Each row comes from the steps of one path. Every step used is in the known rows, and no mark comes twice. Write the path behind each row, first mark first.
Known rows
bopu, vebaz: [-34 -15  12 -29  -4  -8  -7 -20 -29 -10 -13  -1  18  23  19 -18 -10  -5
  17  -9  28  -2 -38 -13  -3   7  -5 -24  -2   0  -4   8  23  -3   5   7
  11  -3 -10]
bopu, rufer, sumis, vebaz, reve, kivevug: [ 32 -13 -24 -21  17 -54 -19  57  19  15 -22  -9   5   7  -6  28   3 -32
 -45   5 -83 -39 -22  48   1  -9  17   1 -34  16  -8  16  36   5 -14 -48
 -28  58 -43]
nofubez, vebaz, sumis, rufer, bopu: [ 23   3  39  -1  -7   7  13  -8   6   7  42 -13  10  36 -36   1 -28 -14
  45  10  30  29  23 -20   0  22 -19   3  51   1  19 -56 -10  26   0   2
  -5  -3  11]
sumis, vebaz, nofubez, rufer, bopu: [ 18  11  25  75 -17  31 -81   7  31  24   2   0 -36  44 -14 -18  -6  44
 -24  -8  35  -5  17 -23  28   1   3  12 -26 -41   4 -53 -24   8 -59 -44
  21 -34  -8]
reve, vebaz: [ -2  50  12  -4  26 -20   3 -21  53  -5  -2  20  22 -14   9 -16  -3 -16
   9  -5 -24   3  -5 -11  25  13 -11  -5 -11  -8 -17  12  -3  -5  30 -13
 -24   7   0]
reve, rufer, sumis, vebaz, bize: [  9  18 -74  12 -25   1  42  -6  -7  16 -11 -22   2 -21 -23  16   0 -26
   0 -20 -31 -10  10  24  -2 -10  22  30 -10  15 -13  25 -16   9  16 -17
  -5  33  21]
bopu, rufer, nofubez, zedukaz: [ -3  -2  33   6  10  -5 -46  25  12 -31 -36   8 -12 -59  27  11  22  32
 -14  12 -28  11  -1  10  -7 -34  -8 -17   4 -26 -20  24  -7 -35   5  10
  18  19 -21]
reve, rufer: [ -2   8 -12 -14   4   4  30 -38   6   0 -10   6 -11 -28   8   5  -3 -11
  45 -30   4   8  -5   3  16  -5  -1 -18   6   1 -23  23 -15  -2  27 -34
  12  15  14]
vebaz, reve: [ -7   2 -21 -20   4 -33  17  -9   2   4  -4  -2  -5   1   6  -3  17 -13
   7   2   7 -11 -14  11   7  19  -9 -10 -11  -2  -9  40  23 -17  18  18
 -23  14 -11]
rufer, bopu, vebaz: [-32   1  25   5  -3  -4  -5 -21  -4   0   3   6   8  51  15 -22 -29  10
  10 -15  44 -20 -27 -22   5   7 -14  20  10  -2 -18 -18  19  25   5   1
  26 -14   9]
nofubez, rufer, sumis, vebaz: [ 29  20 -35  28  -8  21 -48  18  34   5 -29  -7  15  -7 -12  -6   4  -4
 -31 -30 -14  -4 -33   2  12 -11  17  23 -32 -29   8 -38 -20   2 -21 -14
  28  11  -7]
vebaz, reve, rufer: [  0  -2 -30 -30   2 -23  54 -29  -3  11  -1  10 -30 -11   3  10  16 -21
  40 -18  -2   0  -1  30 -11   9   5 -13   4  15 -20  37   8 -19  20 -13
 -18  30   6]
sumis, vebaz, reve, rufer: [ 15  -5 -35 -16  -7  -9  36 -15  -2  27 -11   5 -49  -9 -11  10  19 -14
  19 -19 -13  -3  15  17 -13   3  28  -2   9  19 -23  27  10  -6  12 -51
 -13  30   2]
bize, vebaz, sumis: [ 14  34   3 -18   7 -21  -7 -10   4 -10  21   7  -7   8 -39 -17  11 -28
  18  -9 -10  17  -3 -19  11   1  15  17  13  25  20  11 -22 -24  29 -38
 -13 -26 -16]
sumis, vebaz, bize, rufer, nofubez: [  1  10 -20  15  -2   6  45 -13  -2   8  13 -35 -18 -45   9  -6  35  24
 -31   1   5 -15  37   7 -36 -20   7  19  23  15  -6  23 -38  13  -1 -22
 -30   4   9]
bize, vebaz, reve: [  8  33 -12 -40  19 -29  34  -4  19   2  13  19 -24   0  -8 -11   8 -34
   2  -4   3  -5   3  14   6  17  11  23 -10  21 -13  29   6 -44  27  -5
 -35  12 -11]
bize, vebaz, nofubez: [  3  25  15   3  -1   3 -11   4   6  -5  14  21 -18   5 -17 -16 -13  -2
   2  -3  14  11  28  -7  17   2  -1  -3 -35   5  -5  19 -27 -35   0 -60
 -23 -29 -22]
bize, vebaz, sumis, rufer, bopu: [  7  40  51   7  11 -22   6 -13  21  12  46   4  -9  31 -47 -21  -5 -33
  20  -6  47   2  32 -21   6  18 -10  27  36  32  -1 -65 -15  11  30 -41
   1 -21 -16]
sumis, vebaz, reve: [  7  -1 -22  -4  -7 -22   3   6  -3  21 -10  -5 -24   5  -3  -2  18  -7
 -15   1  -9 -14  12   3   5  15  17   2  -7   1 -12  30  23  -7   4 -21
 -15   9 -14]
sumis, vebaz, nofubez, zedukaz: [ -2 -18  19  52 -17  29 -64  21 -11   4 -31  16 -42  12 -16  -3 -12  56
  -8  15 -26  19  32  -1  18  -3  16 -14 -25 -25  -1  18  -3 -28 -33 -40
   4 -30 -14]
zedukaz, nofubez, rufer, bopu: [ -1  15  -4  34 -11  32 -61  -2  76  22   2  11   7   4  17 -16  -1  27
   6 -21  40  -9 -13 -20  52 -15  -5  12 -21 -37   4 -37 -26  -8 -14   4
  52 -21  28]
rufer, bopu: [ -7  34   7  35   7  -2  -7 -21  26   4   2   2   3  10   9 -13 -18   9
   8 -13  35 -26  -1 -26  35  14 -24  27   0 -17 -23  -5  -3  22  15  -7
  22 -12  10]
sumis, vebaz: [  9  12  -4  15  -9   9 -21  -6  -1  10 -16  -5  -4 -12   0 -10  -1   2
  -5 -12  -4  -8   6 -24  17   0   9  -7  -4 -12 -13  14   1  10   3 -38
  13  -5  -6]
nofubez, rufer, sumis, vebaz, reve: [ 28  11 -52  10  -9 -10 -26  20  25  13 -23  -9  -4   6 -17   0  22 -15
 -40 -19 -25 -10 -30  29  -8   1  23  28 -34 -18  10 -24  -1 -15 -19  16
  -1  33 -19]
rufer, nofubez: [ -3   7 -12  -1  -8 -14 -12  -6  16 -16  -6  -9   1 -51  27  -5  19  11
  -1   0  26 -17   3 -27  -2 -11  -1  -9   3 -24 -19  37 -42   4  20  -9
  10 -15  -5]
rufer, sumis, vebaz: [ 12  20 -42  25 -17   2 -13  13   9  10 -23  -7  26 -11  -8   4 -13 -10
 -24 -21 -21 -24  -1  -5  17 -11   7  24 -29 -10 -11   7  -4  17   7 -41
  16   8 -10]
zedukaz, bopu, vebaz, nofubez: [-29 -35  21  13  -7  18 -13   3 -54 -10   3  24  10  37  11  -4 -15   8
 -20   8  23  -7  14 -22  -1   0  -2 -30 -28  12  12  -5  27  22 -26   4
   9 -50  -9]
vebaz, bize: [-13  21 -22  -2  -2 -16  16 -14 -21  -4   1 -26  17 -13   1  -9  13 -17
   2  10  14  -4  -8  -4  16  21 -17  -5  -5  -6  -9  44  11 -12  19  47
 -16   6   5]
zedukaz, nofubez, vebaz: [ 14  -5 -24 -29 -15  42  -5  13  36  11   4  15  23 -25  15  10 -32  12
  39   2 -11  27   9 -15  28 -21   3 -22 -16 -15  14  41 -19 -24  -7  -6
   4  -7  38]
reve, vebaz, bize: [ -8  58  -3  -6  16 -31  25 -19  33  -5   8  -7  23  -9  -1 -13  11 -28
  -4  13 -24   3   3   1  11  27  -9   3   0  -5 -10  32   4 -13  32  40
 -51  12  10]
zedukaz, bopu, vebaz, sumis, rufer: [-23 -40  37 -19  -4 -11   4 -11 -67  -4  23   4  27  36 -24  -5  11 -32
   3  12  30   5   7 -27 -21  11  -4 -43  33  38  26 -59  46  38  11  16
  24 -28 -19]
nofubez, rufer, bopu: [  6  32  18  38   7  14 -36 -21  48   1  -5   0  -3  13   8 -20   1  11
   0 -17  43  -6 -31 -16  30  13 -18  28  -6 -36 -10 -50 -15   3 -14  20
  36  -8   8]
sumis, rufer, nofubez, vebaz: [ 22 -12  29 -33 -12  13  32   4  17  -8  22 -15  10 -47  20   8 -13  -7
  27  16  45  27  29 -11 -24  -1  -8 -31  36 -20 -13  -2 -37   3   1   8
 -10  10   2]

Which path is each row?
[  0   5 -37 -32   3  48  67  -4  12  16  28  -9  21 -23   8  10 -12  18
  28   6 -25  29  16  24  -1 -18 -12   2   4  17  29  33 -21 -19 -14  23
 -38  20  59]
zedukaz, nofubez, vebaz, bize, rufer
[-35 -57  54 -32 -22 -23 -29   5 -33 -23   5 -14 -10   7 -11 -14  19  21
  24  21  32  33  -7 -11 -57 -11  12 -42  53   4  13 -27  -9 -16   7  24
  20 -22 -30]
bopu, vebaz, sumis, rufer, nofubez, zedukaz
[ 15 -19 -53 -60 -17  24  57   4  34  26  16  25 -20 -18   9  33 -14  -5
  66  -5 -20  30  16  30  -1 -19  23 -20  -1  12   9  56 -16 -40  -6 -16
 -26  26  45]
zedukaz, nofubez, vebaz, reve, rufer
[ 45 -15 -40 -16   4 -35 -32  38  44  14 -16 -11 -13  18  -8  10  11 -21
 -37  -4 -58 -28 -53  41  -4   7  38  24 -36  -9  13 -16  -5  -3 -37  -6
  -9  25 -26]
nofubez, rufer, sumis, vebaz, reve, kivevug
[-21 -35  23 -40  39 -39  62 -16   6  17  18  -2 -32  72  19  -5 -16   6
   5  -5  -7 -41 -46  36 -32  21  -8  30  14  46   1 -23  23  34 -19 -13
 -34  15   6]
bize, rufer, bopu, vebaz, reve, kivevug
[-31  -2  27   2  12  -7  28 -40 -22   0  23  -8  -2  65 -21 -26  -4  15
  23 -26  17  -7 -24  -5 -28  -6 -16  23  33  48  30 -55   3  34  -2 -22
   1 -17  10]
bize, rufer, bopu, vebaz, sumis
[  4   5  43  26  40  24 -30  19 -18 -29 -37  35   6 -35   9  29  10  11
 -28  15 -52  13   2   7  22 -13 -14  -8  -9  -1  -8 -12  54  -9   5  30
  31  14  -3]
nofubez, zedukaz, bopu, rufer
[-13  20 -14  -5  20   2  65 -35 -20  -1   8 -27   9 -13   7  -8  14   0
   5  -3   4   3  -4  23  -1   8 -32   7   2  23   2  17   4  -2  14  27
 -33  23  19]
vebaz, bize, rufer
[ -2 -10  26 -15 -11 -29  -3 -13 -16   2  13 -17  19   4 -32 -10  17 -26
  30   2  35  18  10 -15   9  17 -26 -49  24   6   7 -23   8   5  26  -9
   4  -6 -29]
vebaz, sumis, rufer
[-24 -34  21   5   8   6 -32  -1 -64 -27  -5  19   1  34 -18   3   6  10
  -3  17 -39  21 -22 -15 -21  -1  23  -2  23  24  42 -19  34   2  -2  49
  30 -43   6]
nofubez, zedukaz, bopu, vebaz, sumis
[  1  27 -14   3   6 -18 -13  20  10 -18 -28   2  49 -23   6  16  -7 -29
 -19 -18 -30 -12 -24  18  24 -23 -31  -8 -39  -3 -13   5  23  -2  19 -11
  13  49 -24]
bopu, rufer, sumis
[  1  -8 -36 -30  -9 -29  46 -16  15   0   3   2 -49 -48  25  14  31  -8
  23 -11  21 -12  13  16 -38 -12  17  -7  19   3 -27  52 -33 -14  26 -14
 -19  19   5]
vebaz, reve, rufer, nofubez
[ 26 -27 -11 -26   3 -46  -4  17  14  25  -7 -11 -34  15   5   7   9 -10
 -13  17 -38 -27  -6  13   6  26  29  -4  -4   4  -9  35  21   9 -10 -38
 -29   6 -21]
sumis, vebaz, reve, kivevug
[-29 -32  28   4  19  26 -13  -1 -48 -24 -24  30   1  11  12   4 -15  16
 -10  13 -25  11 -24 -10  -6   3  10   5   4   8   6 -17  43  -2  -4  56
  38 -24  13]
nofubez, zedukaz, bopu, vebaz
[  9  26 -13  28  24   5  -5  26 -11 -16 -23  24  56 -37   3  33  -1 -38
 -53 -11 -44 -26  -1   5  25 -25 -20   6 -34   9  -5 -16  40  29  18   4
  23  30 -12]
zedukaz, bopu, rufer, sumis
[ 22   3  -5 -23  -8  17  15   2  22 -19   8 -10   4 -41  25   7 -13  14
  19   9   8  20   8 -20 -19 -16   6   0  17 -29   1  41 -50  -5  -2   5
  -8  -5  21]
rufer, nofubez, vebaz
[ 13   5  -9  38 -20   7 -53  53  -3   8 -26   5  15   1 -19  14 -11   2
 -46 -10 -31 -11  28  15  21 -31  -8 -20 -58  -6  -3  -1  15  -1 -25 -73
  -5  23 -43]
bopu, rufer, sumis, vebaz, nofubez
[-32  -8  -9   0 -22  17 -46   1  22  19  18 -12  17  50  16 -26   2  19
   0  -3  51  -7 -36  -2   9  -3   5  11  -6 -16  14 -39   5 -16 -31  65
  32 -20  30]
zedukaz, nofubez, rufer, bopu, vebaz, bize
[ 18  14 -56  10 -15  11  22  -4  11  14 -24   4  -3 -26 -13  16 -15 -19
  11 -40 -28  -9   0  12   8 -23  26  19 -13   8 -17  10 -25  13  13 -69
  17  26  13]
reve, rufer, sumis, vebaz
[ 19  -7  11  40 -20  31 -77   9  15  12  -8  -2 -23  17 -14 -17  10  31
 -19  -7  15  14   6  -8  19  -5  11 -26 -35 -40  14 -22 -18 -18 -57 -38
   9 -27 -30]
sumis, vebaz, nofubez, rufer
[ 11  34   4   6  24  35  88 -29   6   9  32 -18   1  19  -2   4 -30  15
  19   2  -7  12  10  20 -11  12 -29  58  30  20  12  -8 -18  20 -11  33
 -41  29  54]
nofubez, vebaz, bize, rufer, bopu
[  2 -29  37  25  -1  -1 -25  14 -28 -22  11   7 -14 -34 -18  13  34  11
 -12  35   5  12  44 -20 -29  -8   8 -11  48   5  15 -35 -18  16  19  28
  33 -40 -11]
vebaz, sumis, rufer, nofubez, zedukaz, bopu
[ -2 -16  19 -14 -26 -34 -12   0  -4  -8  26 -26   8 -30 -14  -7  35 -13
  17  11  56   4  26 -25 -20  -4 -13 -44  37   1   6 -10 -30  12  25 -20
   2 -17 -32]
vebaz, sumis, rufer, nofubez
[  5  -3  17  25 -12  19 -65  -4  14 -11  -8   1  -6  11   2 -18   8  20
   2  -4  34  19 -14   0  21   2 -15 -33 -39 -42  16 -10 -22 -30 -38   0
   1 -25 -22]
vebaz, nofubez, rufer
[ 13  10 -24 -24 -16   5  29   5   0 -16  21 -35   9 -38  18   8   3   2
   8  28   7  20  14  -8 -30   0   8  15  21 -19   4  57 -45 -15  -3  56
 -34   4  25]
rufer, nofubez, vebaz, bize
[-41   7   2   3  -8 -14  11 -20 -25   5  11 -23  13  56   8 -23 -13  -4
  -1   2  40 -23 -19 -11  -4  23 -11  26  15   6 -11  -9  27  13   2  51
   2  -7  14]
rufer, bopu, vebaz, bize
[ 29   3  15 -28  -6  -7 -26  25   5 -34  11 -20   9 -21  -6  21  17   0
  13  17 -24  37  11 -10 -35 -33   7 -28  32  -4  28  26 -29 -15 -11  -5
 -21  15 -14]
bopu, rufer, nofubez, vebaz, sumis
[-34 -16  58 -12  -5  -8  16 -19 -10  15  15   1  16  48   8 -23 -31  -8
  20  -6  79 -12  -8 -15  -1  25 -29 -10  26   8 -26 -69  31  30   7   0
  25  -3  -8]
sumis, rufer, bopu, vebaz
[ 31 -15 -49 -14   0 -51   0  41  26  23 -13 -11  -6  22  -9  20  -2 -26
 -31   6 -64 -46 -24  29  -1  11  31  24 -28  10  -3  28   3  16  -6 -33
 -24  22 -15]
rufer, sumis, vebaz, reve, kivevug
[-23 -32  -7 -27  11 -18  27  -7 -49  -3   4  18   0  35  16   4   6 -22
 -22   6  11 -17 -14  -4 -25  19  10  -5  -4  29   6   6  59  13   3  50
  -4 -11  -4]
zedukaz, bopu, vebaz, reve
[-37   3  32   0  22  14  50 -42  -6   4   7   3  -1  40  17 -22 -26  19
  11 -33  37 -16 -26   1 -12  -2 -29  29  14  32  -4 -48  10  32  -8 -20
   7   3  22]
bize, rufer, bopu, vebaz
[ -1  -6  10  39  15  21 -17  10  -6 -28 -16  27 -19 -60  24  17  17  30
 -29  20 -15  -5  19 -19  -6 -16  12  18  12 -17 -11  14 -23   8  13  35
  33 -40  13]
rufer, nofubez, zedukaz, bopu
[ -4  -2  16  32  27  28 -11   1 -19 -18 -25  32  -2 -26   6  13   0  16
 -16  17 -34   4   3 -12  22   6  -1  16  -6  -7  -5   2  21   1  14  40
  35 -22  15]
nofubez, zedukaz, bopu
[  2   2 -44 -30 -24  28  14  15  13  14  17  -9  31 -19   9   8 -19   4
  29  23  -6  29  14   3  20  -2   6 -10  -4 -12  17  55  -8 -35  -8  42
 -20   1  48]
zedukaz, nofubez, vebaz, bize
[ 16  29 -30  10  -1  10 -25  -1  34 -12 -20  -3  39 -16   0  -3  -1 -18
 -10 -26   0  -3 -55  11  21  -6 -12  18 -38 -29  10 -26 -19 -11  -2  31
  26  23  -5]
nofubez, rufer, sumis
[ 21   6   1 -24  17  33  68 -15  18 -15  16  -8  -9 -47  29  10 -11  25
  18  -9  -5  20   7   4 -37 -26  -8  15  25   6  13  21 -62   8 -10 -17
 -28  19  30]
bize, rufer, nofubez, vebaz
[-11 -24  38   1  -6  -2  -8   5  13 -14 -11   0 -14 -63  17   4  12  25
  10  18  31  18  22  -1 -11  -3 -11 -27  26 -24 -28 -10 -20 -20  20  20
  24  -2 -18]
sumis, rufer, nofubez, zedukaz
[-17 -56  50 -49  15 -62  30   5   1  28  26  -6 -14  71  12  -7 -16 -28
  14  18  38 -33 -23  21 -18  45  -9 -12  24  24 -20 -43  48  27  -7   4
 -15  12 -20]
sumis, rufer, bopu, vebaz, reve, kivevug
[ 14  16 -18 -24  -5  16  39  -7 -13  -8  13 -27  22  -1   0   7 -15 -15
  30  22 -15  28  -3   3  -2  20  -4   3   9  -8   8  46  -2 -23  -8  57
 -34  16  27]
nofubez, vebaz, bize
[-10 -17  23  59   7  33 -36  18 -27 -16 -13  39 -17  -4  -3  12 -10  34
 -18  24 -27  10  31  -8  29   2  -5  -4 -31 -12   8  10  12  -5 -16  16
  13 -48   3]
vebaz, nofubez, zedukaz, bopu
[ 18   5  -8  63  -7  25 -46  54 -20   4 -16  22  21  -4 -19  31  -7  -3
 -75  -2 -51 -22  45   3  17 -34  -1  -4 -57  10   8 -19  26  34 -28 -60
   8   0 -31]
zedukaz, bopu, rufer, sumis, vebaz, nofubez
[-30 -37  39 -44 -19 -28  -5 -17 -42  -5  20 -16  26  42 -25 -21   6 -27
  35   3  50  22 -15 -14 -22  15 -10 -55  29  24  14 -40  31   2  10   1
   5  -7 -36]
bopu, vebaz, sumis, rufer
[  7 -19  18  75  -2  44 -51  29 -31   0 -23  33 -35   3 -14  15  -6  44
 -41  24 -43   9  55 -15  19  -6  20   0 -21 -11   8  -6  13   6 -30 -26
  23 -51  -4]
sumis, vebaz, nofubez, zedukaz, bopu
[  1  19 -26  13 -14  -7  -5  -4 -19  14  -5 -29  -2  -6  -9  -8  20  -6
 -18   8  -3 -11  14  -6   9  12  12   0  -2  -5 -14  33  13   0   6   7
 -11  -3   0]
sumis, vebaz, bize
[-41 -22  16  -3  39  35  62 -17 -69 -13  -2  12  -3  14   4   3   3  19
 -20  21 -38  15 -17  33 -38   0  -2  30  22  44  16 -25  46   1  -7  77
  -5  -1  34]
nofubez, zedukaz, bopu, vebaz, bize, rufer
